In the rows, 128 means zero.
Known rows, with every step that occurs:
duza, vosu, figi, zode, gelo, sageti: [132 132 163 134 100 161 166 134 187 196 159  93 156 139 116 123 101  99
  60 143 150 102 107 127 104 115 134 199  90 179 104 150]
pema, mufa, figi, zode, gelo: [118  86 135  92  71 174 165 126 181 182 147 117 124 142  80 126 115  97
  88 179 168 128 130 123 127 126 117 177  98  71 108 149]
vosu, figi, mufa, pema: [139  76 153 121 143 150 168 111 177 170 128  89 114 152  88 123 113 130
 124 128 158 117 160 109 124 118 138 162  77 113  91 158]
gebok, gelo, sageti, mogus: [161 113 188 200  84 190 162 111 147 161 111  90 139 166 124 149 114 142
 120 143 151 157  79  99 153 129 139 165 120  96 150 120]
sageti, mogus, fopil: [143  90 185 157  96 185 155 137 110 166 121  76  95 175  77 108 110 165
  90 148 139 150  89  92 138 135 136 154  98  75 141 153]
pema, mufa, figi, zode, gelo, gebok: [126  83 150 117  85 169 171 126 183 176 134 123 133 140  83 129 119  98
  96 182 155 117 125 125 132 133 105 178 121  95 116 130]
lapov, mogus, fopil, gelo: [ 77  84 183 129 133 156 137 156 122 170 149 109 125 131  60 113 125 144
 134 171 123 113  95  75 131 149 112 172  86 137 141 166]
gelo, fopil: [125  79 164 157 127 182 135 136 152 165 154 127 113 141  62 113 117 127
 122 155 142 103 100 102 121 142 134 167 114 127 122 143]
pema, mufa: [148  76 143 153 108 160 174 135 143 158 140 117  87 142  68 121 115 122
 121 161 174 131  94  94 142 121 122 152 106  77  83 119]
vosu, duza: [136  95 150 132 116 179 155 120 188 160 115 141 124 141  50 128 102 122
 108 139 172  94  87 117 125 136 127 184  91 107 114 131]
figi, zode, gelo: [114  87 151  95 106 219 154 143 164 178 124 121 134 132  77 121 100 112
  86 168 149  95 102 117 120 119 126 172  85  84 100 151]
duza, vosu, figi, mufa: [110 103 167 139 124 162 158 116 171 174 160  98 101 157  92 127 113 120
  94 131 172 110 133 120 102 126 138 170  98 159  86 175]
mufa, figi, zode: [ 98  90 162 107 101 186 156 103 199 195 145 124 147 160  59 136 117 131
  75 166 163 127 124 117 112 124 133 201 115 116 113 159]
figi, mufa: [122  80 163 126 128 195 160 117 162 161 127 126  79 151  89 125  99 125
 114 153 143  95 123 102 116 121 136 148 108  92  86 154]
sageti, mogus, fopil, gelo: [106  79 178 156 108 176 146 140 105 163 130  90  93 172  58 109 124 150
 121 149 124 139  86  90 143 154 121 171 100  74 172 169]
mufa, figi: [116  94 163 140 104 172 147 105 198 169 154 117 125 157  61 142 127 140
  99 157 181 134 127 116 124 130 127 172 108 106 124 141]
fopil, mogus, lapov: [130  82 156 128 162 187 164 145 146 153 109  95 102 141  78 116 117 158
 106 170 174 132  78  90 114 161 119 187 110 103 153 137]
lapov, mogus, sageti, gelo: [122  87 183 127 111 152 156 117 142 171 128 104 139 162  97 138 100 130
 110 186 169 135  92  87 148 115 116 165 100 113 102 151]
duza, vosu, figi, zode, gelo, sageti, mogus: [147 137 184 143  89 168 165 123 166 189 149  79 152 160 112 118 100 108
  51 135 148 128  93 130 113 116 136 192  95 160 129 159]
gelo, zode: [122  90 136 154 149 201 161 141 180 157 123 135 127 139  77 118 115 134
  94 153 158  99  78  96 114 127 119 163 109 125 112 117]
duza, vosu, figi, mufa, pema: [131  93 170 116 142 138 162 106 184 180 153  94 133 149  79 133 124 137
  89 129 187 118 144 129 118 127 149 167  79 138  76 175]
sageti, gelo: [128  82 153 156 121 193 165 123 164 177 125  95 116 167  84 149 116 130
 122 166 182 141 106 100 142 131 118 164 102  90 105 140]
duza, vosu, figi: [120 109 163 162 119 157 156 127 171 177 171  94 131 148  64 132 131 129
  89 137 186 132 114 119 119 124 133 180  91 165  96 147]
gebok, gelo, sageti: [153 108 168 199  99 182 162 125 166 168 119 106 143 148 130 157 118 129
 126 149 155 131  90  97 141 130 136 169 119 114 124 113]
zode, gelo, fopil, mogus: [118  92 148 122 149 190 117 152 146 161 143 119 132 118  92 100 114 126
 124 171 141  87  89 118 115 164 120 175 100 122 147 141]
gebok, gelo: [126  87 159 171 101 204 154 131 159 163 121 107 141 148  91 153 128 133
 130 155 173 131  97 104 147 138 128 165 100  85 121 133]
mogus, fopil, gelo, zode: [ 89  77 136 146 146 186 151 164 140 162 125 117 119 147  75 108 126 137
 115 156 119  95  73  83 115 159 109 178 107 122 153 151]
zode, gelo, fopil: [128  83 157 135 112 197 125 152 156 156 153 124 113 125  78 110 108 109
 128 158 146  85 105 114 122 142 128 153  91 101 131 141]
sageti, gelo, gebok: [136  79 166 184 128 187 171 123 166 168 114 105 125 162  88 148 119 129
 131 168 158 133 111 105 151 140 107 164 126 111 119 119]

Rows:
[ 94  74 158 151 120 169 146 152 123 168 137 105 102 153  59 116 127 140
 125 158 127 113  98  88 131 153 117 175 103  93 142 163] | mogus, fopil, gelo
[135  74 165 103 142 172 162 109 176 167 115 120 109 148  79 129 111 147
 111 144 168 102 131 112 131 125 144 148  86  71  82 155] | figi, mufa, pema
[130  89 158 129 140 157 146 120 138 161 116 119 124 148  93 112 107 156
  91 176 146 115  73 101 130 135 123 189 123 103 118 137] | fopil, mogus, sageti
[ 87  79 195 154 142 153 145 156 125 162 137 120 133 129  71 111 128 143
 145 171 105 104  96  79 135 159 102 171 110 161 152 142] | lapov, mogus, fopil, gelo, gebok
[ 94  89 158  68 108 159 115 120 167 185 142 124 163 148  97  99 105 117
  72 194 122  92 106 129 104 156 125 216 122 133 155 180] | mufa, figi, zode, gelo, fopil, mogus, sageti
[115  79 147 111  85 159 177 113 181 193 149 121 127 159  63 128 123 116
  85 175 171 144 116 110 127 123 125 193 119  97 100 148] | pema, mufa, figi, zode
[129 104 180 181 122 165 153 113 151 159 133 116 116 162  81 127 114 131
 129 137 130 126  76  95 143 138 123 175 126 100 160 136] | fopil, gelo, sageti, mogus
[124  71 158 136 161 181 149 148 134 167 123  79 116 158  92 117 117 138
 132 186 162 139  85  91 116 186 118 197 118 129 177 161] | sageti, gelo, fopil, mogus, lapov
[ 94  72 164 176 145 172 152 130 163 154 131 143 122 137  48 130 131 122
 148 157 135  98  98 103 142 152 100 177 132 114 140 126] | fopil, gelo, gebok
[122  88 188 122 117 149 145 124 142 160 136 129 128 138  82 118  99 138
 100 177 155 116  84  89 134 108 122 165  98 122  95 136] | lapov, mogus, sageti
[132  81 195 154 124 149 162 116 145 164 117 112 144 159 101 138 105 127
 120 187 149 129  98  90 153 125 100 166 123 140 116 129] | lapov, mogus, sageti, gelo, gebok
[123  83 169 151 120 164 123 129 121 162 120 113 160 150 116 123 120 140
 130 183 132 117  73 105 137 165 127 198 136 124 152 149] | gebok, gelo, fopil, mogus, sageti
[139 120 190 121  61 177 155 123 159 191 129  73 129 177 122 119  96 136
  54 157 119 141 112 115 116 130 140 183 103 102 166 164] | mufa, figi, zode, gelo, sageti, mogus, fopil
[116 106 167 134 111 180 160 137 176 186 149 105 157 131  82 122 116 104
  74 151 157  98 117 139 115 131 115 194 103 173 110 147] | duza, vosu, figi, zode, gelo, gebok
[126  79 166 131 145 148 126 127 127 160 136 122 131 148  89  98 108 141
 107 176 127  99  72 103 121 151 126 193 132 137 136 148] | gelo, fopil, mogus, sageti
[115  88 142 171 124 220 161 142 173 159 109 120 162 143 104 144 127 128
 116 156 168 116  74  98 133 140 122 170 108 114 133 117] | gebok, gelo, zode
[ 94  89 149  85 142 204 124 153 149 188 135 122 157 124  90  92 106 119
 100 184 120  82  84 119 103 158 124 199 105 135 134 159] | figi, zode, gelo, fopil, mogus
[120  86 137 158 144 206 171 135 178 168 116 111 138 163  93 139 116 123
 104 163 175 123  86  96 126 136 112 169 105 119 120 129] | sageti, gelo, zode
[105 104 190 153 126 134 148 151 131 174 150 106 127 133 102 116 110 141
 128 161 108 107  83  68 124 142 117 178 103 163 145 148] | lapov, mogus, fopil, gelo, sageti
[117  94 189 127 120 165 148 156 127 173 143  96 118 138  82 109 110 158
 105 171 138 124  97  77 123 130 129 158  78 143 115 147] | lapov, mogus, fopil
[117  99 161 172 134 154 157 124 165 167 142 133 119 139  82 134 117 122
 135 147 132  99  85  92 128 136 120 181 122 119 137 130] | fopil, gelo, sageti
[ 98  84 158 155 136 191 151 151 121 154 119 102 114 169  71 101 122 147
 108 148 117 121  65  85 130 158 116 175 110 102 180 160] | sageti, mogus, fopil, gelo, zode
[170 118 181 164  99 187 155 125 157 152 122  98 104 150 115 122  94 125
  96 141 150 117  85 112 139 118 132 145  96  79 143 120] | zode, gelo, sageti, mogus
[137 110 159 121 103 194 163 140 174 181 121 116 139 136 114 122  89 108
  80 159 127  89  91 110 115 111 132 178 102 112 106 131] | figi, zode, gelo, sageti
[173 110 195 186  93 163 165 133 119 169 122  73  92 175 111 109  98 162
  87 142 124 146  80  86 133 129 144 156 110 107 148 136] | gelo, sageti, mogus, fopil
[113  83 154 143 156 177 137 130 148 187 138  96 142 157  93 121 119 138
 138 181 152 130  91 103 126 169 115 191 122 142 136 150] | sageti, gelo, fopil, mogus
[135  89 161 160 121 199 154 141 165 147 121 125 116 124  85 129 112 119
 119 157 152  92 108 119 139 136 108 144 103  91 125 109] | zode, gelo, gebok
[179 105 180 156 102 189 169 145 144 135 108  77  80 150 113 119  92 128
  94 143 162 132  82  99 130 135 130 151  94  59 176 128] | zode, gelo, sageti, mogus, lapov
[168 110 193 203  71 177 164 133 117 171 106  61 124 177 141 134 112 156
 110 146 125 165  82  88 151 140 142 162 113  96 167 136] | gebok, gelo, sageti, mogus, fopil
[171 114 187 164  83 178 155 147 118 161 116  69  93 160 131 111  92 143
  88 144 120 125  86  98 136 129 135 144  89  82 156 137] | zode, gelo, sageti, mogus, fopil
[ 71  84 156 126 159 173 143 167 140 164 135 122 142 129  74 103 124 140
 120 169 122  96  70  69 115 156 106 177  92 164 152 154] | lapov, mogus, fopil, gelo, zode
[110  77 154  77 146 212 139 169 134 170 120 102 130 127  84  91 103 119
  95 185 134  93  79 107  93 174 122 207 102 122 175 169] | figi, zode, gelo, fopil, mogus, lapov
[109  79 159  80 127 179 123 143 130 177 127 124 149 139 102  89  94 117
  86 193 108  79  76 117 109 149 125 207 116 121 138 169] | figi, zode, gelo, fopil, mogus, sageti
[101  89 137  82 113 161 137 137 162 190 157 116 147 135  89 105 117 107
 101 195 142 116 108 126 109 167 114 209 117 127 140 159] | pema, mufa, figi, zode, gelo, fopil, mogus
[138  77 162 145 100 164 165 113 146 170 119  99 115 180  96 142 103 128
 107 174 168 140  97  98 149 120 119 169 116  68 111 150] | mogus, sageti, gelo
